Known rows, with every step that occurs:
buniv -> sizo: [ -3  21  -5  -2 -10   2  -1   3  -9   1  -7   7   0 -13  -1 -12  -6   0
  11 -11  11   4  13 -17   8   1   3]
dafe -> gara -> voke -> sizo -> taka -> lodiz: [ 10   9   0   2  -9  12  -4   9  -9  -2  -5   8 -25  15  -6 -30   3  19
   9  -6  17 -20  -4 -27  13 -15  -1]
nosol -> sizo: [ -2  26  10 -12   2   0   5  -6 -11  -6   4   3  -9 -12   8 -15 -10  -4
   5 -12   7   2 -10   2 -20  21  -2]
buniv -> sizo -> voke -> gara: [  3  39  -6   4 -23  -3  -4   1  -1 -13 -23   7 -14  -1   5  -1  -6   0
  -1 -28  13 -11   6  -1   1   3 -20]
somoleg -> voke -> sizo -> taka -> lodiz: [ 21  -7 -16   4 -12   5  -9  10 -30  -7  -6   1  -6  17   0  -6  -2  27
   5 -11   6 -17 -21 -34 -12 -18 -14]
pase -> momol: [  0  13   0  -1 -13   0   0  -7 -19   6   1 -10  22   5  -3 -14   0   3
   4  -2  -4   6   1   4   0  11  16]
gara -> voke -> sizo -> taka: [ 10  -3   9  -7 -13   2  -4   7   2  -1   1   8 -31  10  -3 -20  16  14
  18  -8  21 -58 -20 -30 -13  -2 -17]
dafe -> gara: [-6 15  6 -6  4  9  3  6  0  0 -6  6 -8 10 -7 -3 -5 -3 -5  2  7 16 19  2
  0  2  5]
lodiz -> dafe: [  0  -1 -12  12  -5   6   0   2  -6   7   2 -13  -2   2   7  21  -9  -9
  -3  -6  -4 -22  -8  -2  28  -4   1]
gara -> voke -> sizo -> taka -> lodiz: [ 16  -6  -9   8 -15   6  -7   2  -4  -3   1   2 -20   7   0 -26   7  23
  14 -10  11 -33 -26 -33  17 -19  -4]
sizo -> momol: [  4  -4  10   1 -15   8   0  -2 -21  -8 -14   2   5   4   1   5   5   5
  -6  12   9   6  -6  -4  -3   1   3]
sizo -> nosol -> gamas: [  8 -13  43 -15  -8  -1  -2 -16 -20 -11   0  -4 -36   0  16   6  14   3
 -13  -1  -7 -21 -13   5 -22   9  14]
nosol -> gamas: [ -2  -3  15 -11  -5  -4  -3  -6  -3 -11   9  -2 -18  -7  11   8  -4  -2
  -4   5  -8 -19   1  12   4  10   7]
gara -> voke: [  1 -16   2 -11   1  11   1   0  21  -4   8   7 -21  -3   2  -9   2  -4
   0   0   9 -28   5 -13   9   8  12]
taka -> lodiz -> dafe -> gara -> voke -> sizo: [ -1   4 -17  15   2  19   1   4  -9   3  -6  -4 -21   7   2  -7 -11  -5
  -2  -9  13 -25   3 -32  79 -12  20]
gara -> voke -> sizo -> momol: [  5 -16  12 -10 -10  10   1  -2 -14 -11 -14  12 -15   0   1  -9  15   3
   2   6  30 -43 -12 -34  30  10   0]
sizo -> taka -> lodiz -> dafe -> gara -> voke: [  8   1 -12  15 -17  25  -4  11  -5   5   4  -7 -30  17   0  -4 -13   8
   0  -5   2 -24  -1 -11  15 -21  16]
somoleg -> voke -> gara: [  4  -4  -3  -7   3   4  -4  -2   7 -19   2   4  -8  15   4  17 -10  -4
  -8   1   0 -19   9  -4  -9  11 -14]
gamas -> nosol -> sizo: [ -1  35   5 -16  11   5   8 -20 -18 -14  11   5 -13 -19   0 -17  -7  -3
 -14 -15  16 -16 -18  -9 -36  27  21]
sizo -> nosol: [ 11 -13  28  -5  -4   5   0 -10 -20  -1 -11  -1 -17   4   6  -3  20   5
  -9  -7   3   4 -17  -8 -25   2   6]
taka -> sizo -> nosol: [ 12  -6  12   6  -5   7  -7 -12 -25   4 -25   1  -7  12  11 -18  23   6
  -7  -8   3  18 -19 -13 -27  -1   5]
moga -> dafe -> gara -> voke: [ -6  18  18 -14   0  21   0  -5  13   4  16  -3 -29   9  -1  -1   5 -12
  -4  24  16 -38  33 -15  28   5   7]
gara -> voke -> somoleg: [  2   3  11  -1   3   9  -3 -10  37 -17   2   7 -28  -1   5 -15  15  -7
  -3   8   1 -56   0 -20  15  10   1]
lodiz -> dafe -> gara -> voke: [ -6  -3   0  -4   0  24   5   6  12   3   3   1 -34   8   1  11  -8 -17
  -4   0  12 -35  16 -12  32   6  16]
taka -> lodiz -> dafe: [  4  -1 -30  28  -7   8  -4  -3 -15   7   1 -18   8   0  10   9 -18  -1
  -5  -7 -13   6  -7  -4  53 -23  13]
moga -> dafe: [ -1  16   8   2  -7   3  -5  -9  -5   9  12 -16   2   3   6   7   5  -5
   0  20   3 -24  10  -3  20  -5 -10]
taka -> lodiz: [  5  -1 -17  14  -3   4  -4  -4  -6  -1   3  -7  12  -2   2 -11 -11  10
  -5  -3  -9  29   0  -1  28 -18  13]

Rows:
[ 15 -26  40 -28  -2   4  -1  -9 -38 -22  -6   3 -45   3  14  11  16   5
 -14  -6   7 -50 -22 -27 -17  17   4] | somoleg -> voke -> sizo -> nosol -> gamas
[ -5   2   1   0   4  17   5  10   2   3  -4   3 -33   9  -1   5  -2 -14
   2  -7  22 -55   7 -31  52   7   6] | lodiz -> dafe -> gara -> voke -> sizo
[  7  29  -3   3 -17  25   1   4 -15  -1   7  -3 -39   8   9 -18 -21   2
   4 -16   6 -17 -11  -8   1   0   9] | nosol -> sizo -> taka -> lodiz -> dafe -> gara -> voke
[  7  52   6  -7   2  -2   7 -20 -10 -27  -3   5 -27  -5   7  -6  -9  -3
 -27 -33  20 -32 -24  11 -38  28  -3] | gamas -> nosol -> sizo -> voke -> gara
[ 20  -6 -29  17 -16  11  -8  13 -39  -1  -6 -13 -11  17   5  12  -9  17
   2 -17   1 -37 -25 -34  17 -22  -9] | somoleg -> voke -> sizo -> taka -> lodiz -> dafe
[ 15  -4 -21  20 -19  11  -7   5 -14   6   0 -11 -23   9   5  -7  -3  13
  12 -14   6 -58 -27 -35  47 -23  -4] | gara -> voke -> sizo -> taka -> lodiz -> dafe
[  7  -8  -8 -13   8   3   0   6 -18  -9  -7   9  -8   4   0   9   2   2
  -1  -6  13 -30  -7 -33   6   8  -9] | somoleg -> voke -> sizo
[ 12 -19  33 -14   1   7   3  -8 -10  -5 -10   7 -39   1   6 -16  27   5
   1 -12  22 -45 -22 -37   4   8   7] | gara -> voke -> sizo -> nosol
[  4   8  62 -29  -4  12  -1 -18 -19  -8   8  -4 -63   8  14  -1  27  -6
 -10  16  22 -77   6 -29  25  11   8] | moga -> dafe -> gara -> voke -> sizo -> nosol -> gamas
[  4   9   5   2 -15  14   1  17  -5   7  -5   2 -41  21  -4   0   7   1
   9  -9  23 -69  -7 -28   5  -5  -9] | lodiz -> dafe -> gara -> voke -> sizo -> taka
[ -5   3  11 -15   9  11   5   7  10  -5  -5  17 -30   7  -6 -14   6  -5
   5  -1  24 -33  11 -29  24   8   5] | dafe -> gara -> voke -> sizo
[  9  10 -15  15 -12   2  -3   5 -10   1 -31   2  -8   6  10  -8   4   6
  -8 -17   7   8  -8  -1 -16  -2  -7] | taka -> sizo -> voke
[  9  21  -5  26 -17  24  -9   3  12  -7  -3  -6 -37  20   4 -10   3   7
  -5   3  -3 -48  -2 -18  24 -18   4] | sizo -> taka -> lodiz -> dafe -> gara -> voke -> somoleg
[ -5  21  18 -13   4  13   1  -3   2   4   9   0 -27   9  -1  -7  11  -9
   3  17  29 -56  22 -34  43   4  -5] | moga -> dafe -> gara -> voke -> sizo
[  8  38   7 -15   2   3  11 -12 -23 -17  -2   4 -29 -15   3 -10  -6   0
 -26 -32  23 -20 -26  -1 -47  26  15] | gamas -> nosol -> sizo -> voke
[  7  19   1   6 -10  -7  -1  -1   9 -13 -16  -1 -10  13   7  10  -1   2
 -10 -16   1 -15  -6  18  -7   1 -24] | sizo -> voke -> gara
[  2  -9   2  -8   5   2   2   0   7  -5   1   9 -21  -3   0 -15  11  -2
   8  -7  18 -46  -9 -30  30   7   0] | gara -> voke -> sizo
[ 12  -4  29  -3  -1  -3   1  -6 -28  -2 -20   2 -16   5   4 -10  26   9
  -2 -13  13 -16 -27 -26  -3  -1  -3] | voke -> sizo -> nosol
[ 10  29  -9  23 -12   2  -6   0   8 -12 -37   4 -12  11  12 -15  21   4
 -14 -12  -1 -18 -12  -9 -10   1 -17] | taka -> sizo -> voke -> somoleg
[  9  26 -18  28 -17   9  -6  14 -34   8 -13 -11  -8  21  -3  -4  -6  16
   4 -12   6 -11 -13 -17  29 -27 -12] | voke -> sizo -> taka -> lodiz -> dafe -> gara
[  9 -10  27  -4 -14   4  -8 -18 -24  -8 -16   1 -25   5  21 -10  19   4
 -12  -1  -5  -5 -18  -1 -23   7  11] | taka -> sizo -> nosol -> gamas
